Each row was made from one path, in order. Every step used is in the known rows, and no mark comes twice. Write each row's path.
Known rows:
dupog-gise-tebip-zada-rabif: .60	-.06	.15	.01	-.16	.17	-.12	.34	-.01	.06	.12	-.11	-.10	-.12	-.20	.03	.23	-.02	.02	.13	-.15	.20
nife-gise-tebip-zada-rabif: .63	-.04	.13	.00	.12	.10	-.19	.40	-.06	.10	.09	-.03	-.11	-.06	-.21	.00	.24	-.07	.01	.12	.04	.22
rabif-zada: -.07	-.02	.03	.00	-.07	-.04	.01	.24	.01	.08	.04	-.10	-.05	.02	-.19	-.01	-.10	.05	.05	.07	-.12	.05
tebip-zada-rabif: .18	-.03	.09	.00	.06	.05	-.03	.35	-.10	.09	.06	-.07	-.04	-.04	-.23	-.06	.23	.00	.00	.12	-.07	.12
dupog-gise-tebip: .41	-.11	.11	.03	-.22	.21	-.17	.18	.02	.02	.03	-.04	-.12	-.07	-.12	.04	-.02	.01	.11	.11	-.16	.09
rodug-rabif-gise: .23	-.15	.07	.01	-.02	-.09	-.16	.39	.05	.05	.01	.12	-.08	.00	-.21	-.03	.11	.00	.15	.07	-.08	.09
rodug-nife-gise-tebip: .45	-.04	.08	-.02	.07	.06	-.17	.18	-.08	.11	-.01	-.01	-.14	-.04	-.27	.04	.08	-.07	.03	.08	.08	.05
gise-tebip-zada: .42	-.05	.11	-.04	.03	.21	-.14	.21	.00	.03	.09	-.03	-.14	-.08	-.24	-.04	.08	-.08	-.05	.15	-.19	.05
tebip-zada-rabif-rodug-nife-gise: .15	.01	.06	-.01	.17	-.04	.02	.37	-.22	.12	.02	-.14	-.10	-.05	-.36	-.02	.27	-.03	.02	.06	.17	.15
dupog-gise-tebip-zada-nife: .79	-.10	.11	-.01	-.18	.21	-.11	.14	-.02	.08	.08	-.14	-.19	-.16	-.21	-.01	.26	-.03	-.02	.23	-.14	.02
tebip-zada-rabif-rodug: -.02	-.04	.06	.04	.00	.10	.02	.36	-.15	.05	.06	-.11	-.04	-.06	-.24	-.08	.17	.01	-.03	.09	-.04	.12
dupog-gise-tebip-zada-rabif-rodug: .38	-.06	.11	.05	-.20	.21	-.08	.34	-.07	.03	.12	-.14	-.09	-.15	-.21	.01	.16	-.02	.01	.11	-.11	.20
rabif-rodug: -.22	-.07	.05	.06	-.06	.15	-.04	.17	-.10	.02	-.04	-.05	-.07	-.01	-.15	-.04	-.08	.02	.06	.06	-.02	.00
zada-rabif: -.01	-.06	.09	.07	-.09	.07	-.06	.28	-.10	.12	-.01	-.02	.01	.02	-.16	-.02	.09	.02	.05	.06	.02	.11
nife-gise: .19	-.08	.06	.02	.19	.06	-.15	.22	-.07	.07	-.04	.00	-.10	.03	-.10	.02	.04	.04	.18	.09	.09	.08
rabif-zada-nife-gise-dupog: .45	-.02	.04	.05	-.09	-.15	-.01	.37	.04	.19	-.02	-.18	-.13	-.03	-.15	.02	-.01	-.01	.08	.15	.18	.13
nife-zada-tebip: .24	-.05	-.07	.01	.04	.10	-.13	.19	-.07	.02	-.01	.02	-.12	-.02	-.15	.03	.31	.14	.02	.16	.14	.14
dupog-gise-tebip-zada: .60	-.08	.11	-.04	-.06	.22	-.14	.25	.04	.00	.11	-.12	-.16	-.14	-.19	.02	.14	-.04	.06	.16	-.23	.12
nife-zada-rabif: .07	-.07	.04	.04	.01	-.03	-.15	.34	-.11	.06	.00	.07	-.03	.02	-.16	-.02	.20	.05	.04	.05	.18	.09
nife-gise-tebip: .44	-.08	.10	.01	.09	.15	-.25	.21	-.02	.05	.00	.03	-.13	-.01	-.12	.04	-.01	-.04	.10	.10	.05	.10
tebip-zada: .15	-.04	.07	-.04	.15	.11	-.05	.23	-.05	.04	.05	-.05	-.12	-.04	-.23	-.07	.12	.00	.03	.13	-.12	.03
tebip-zada-nife-gise: .54	-.07	.04	-.03	.23	.06	-.09	.20	-.11	.13	.00	-.09	-.19	-.04	-.21	-.04	.30	.00	.05	.20	.08	.03
nife-zada-rabif-gise: .22	-.09	-.02	.08	-.06	-.12	-.13	.49	.00	.08	.03	.08	-.02	-.07	-.20	-.06	.26	.06	.10	.04	.16	.06
rodug-tebip-zada: .07	-.09	.15	-.05	.15	.07	-.04	.30	-.11	.00	-.01	-.11	-.12	-.10	-.30	-.02	.27	-.03	.00	.16	-.20	.09

Write each row's path:
-.22	-.02	.06	.06	-.15	.00	.05	.25	-.20	.13	-.03	-.11	.00	-.01	-.31	-.03	.10	.01	-.05	.01	.10	.05
zada-rabif-rodug-nife
.21	-.11	.11	.03	-.02	-.09	.00	.56	-.05	.08	.03	-.09	-.04	-.16	-.33	-.04	.42	-.03	.03	.13	-.15	.15
rodug-tebip-zada-rabif-gise
.08	.00	-.06	.01	-.14	.04	.01	.20	.00	.11	.05	-.14	-.08	.00	-.18	.05	.11	.12	.01	.17	-.11	.20
rabif-zada-tebip
.30	.03	.09	.04	.08	-.08	.07	.53	-.11	.16	.01	-.21	-.11	-.11	-.36	-.02	.20	-.09	.00	.07	.25	.22
tebip-zada-rabif-rodug-nife-gise-dupog
.48	-.12	.13	-.03	.22	.00	-.07	.25	-.18	.07	-.05	-.12	-.19	-.09	-.27	.00	.44	-.04	.02	.24	.01	.08
rodug-tebip-zada-nife-gise
.70	-.05	.07	.02	.12	.00	-.06	.36	-.01	.15	-.02	-.15	-.20	-.11	-.20	-.04	.22	-.06	.06	.21	.18	.08
tebip-zada-nife-gise-dupog
.39	-.08	.05	.10	-.30	.06	-.13	.42	.06	.13	.06	.03	.00	-.10	-.21	-.04	.09	-.03	.04	.06	-.04	.06
zada-rabif-gise-tebip
.36	-.03	.01	.09	-.16	-.27	-.02	.64	.06	.15	-.01	-.03	-.04	-.14	-.36	-.06	.23	-.03	.03	.02	.30	.06
rodug-nife-zada-rabif-gise-dupog
-.23	-.11	.10	.07	-.03	-.02	-.08	.42	-.22	-.04	-.06	-.02	-.03	-.07	-.26	.00	.27	.02	-.01	.03	.14	.14
nife-zada-rabif-rodug-tebip
.34	-.08	.05	-.02	.02	.11	-.04	.13	-.11	.12	.01	-.10	-.14	-.05	-.24	-.09	.26	-.01	-.05	.21	-.05	-.06
tebip-zada-nife
.01	-.01	-.12	.01	-.02	.05	-.02	.17	-.17	.02	-.02	-.08	-.14	-.06	-.32	.01	.33	.11	-.06	.12	.20	.09
rabif-rodug-nife-zada-tebip
.64	-.12	.11	-.08	.01	.01	-.23	.44	.10	.02	.13	.11	-.15	-.10	-.33	-.05	.21	-.11	.04	.13	-.18	.12
rodug-rabif-gise-tebip-zada
.29	-.06	.02	.04	-.04	-.02	-.01	.50	.02	.13	.09	-.03	-.04	-.10	-.27	-.09	.28	.02	.07	.10	-.09	.10
tebip-zada-rabif-gise
.34	-.05	.10	.07	.09	.01	-.10	.39	.04	.11	-.07	-.08	-.11	-.03	-.10	.01	-.06	-.02	.17	.10	.16	.14
nife-gise-dupog
.23	-.10	.08	-.04	-.14	-.13	-.10	.23	-.06	.13	.02	.00	-.11	.05	-.26	.00	.10	.01	-.02	.14	-.04	.09
rodug-rabif-zada-nife
.21	-.01	-.07	-.04	.03	.00	-.06	.17	-.12	.06	-.02	-.03	-.14	-.04	-.33	.03	.37	.09	-.05	.14	.16	.08
rodug-nife-zada-tebip
-.13	-.03	-.01	.01	.03	-.04	-.07	.20	-.17	.02	-.03	-.02	-.12	-.04	-.32	-.05	.10	.03	-.02	.02	.19	-.07
rabif-rodug-nife-zada
.03	-.07	.10	-.06	-.02	-.14	-.13	.34	-.02	.06	.05	.04	-.08	.06	-.25	.02	-.03	.02	.06	.05	-.11	.18
rodug-rabif-zada
.57	-.05	.04	.01	-.10	.03	-.16	.19	-.02	.16	.04	-.07	-.15	-.03	-.18	.03	.03	-.02	.01	.15	.03	.07
rabif-zada-nife-gise-tebip
.42	-.04	.07	.09	-.11	-.09	.04	.65	.12	.16	.07	-.11	-.04	-.17	-.27	-.08	.18	-.04	.06	.10	.00	.17
tebip-zada-rabif-gise-dupog
.72	-.10	.00	.02	-.17	.10	-.10	.27	.06	.13	.09	-.04	-.16	-.18	-.29	-.10	.26	-.07	-.05	.21	-.12	-.08
rabif-gise-tebip-zada-nife
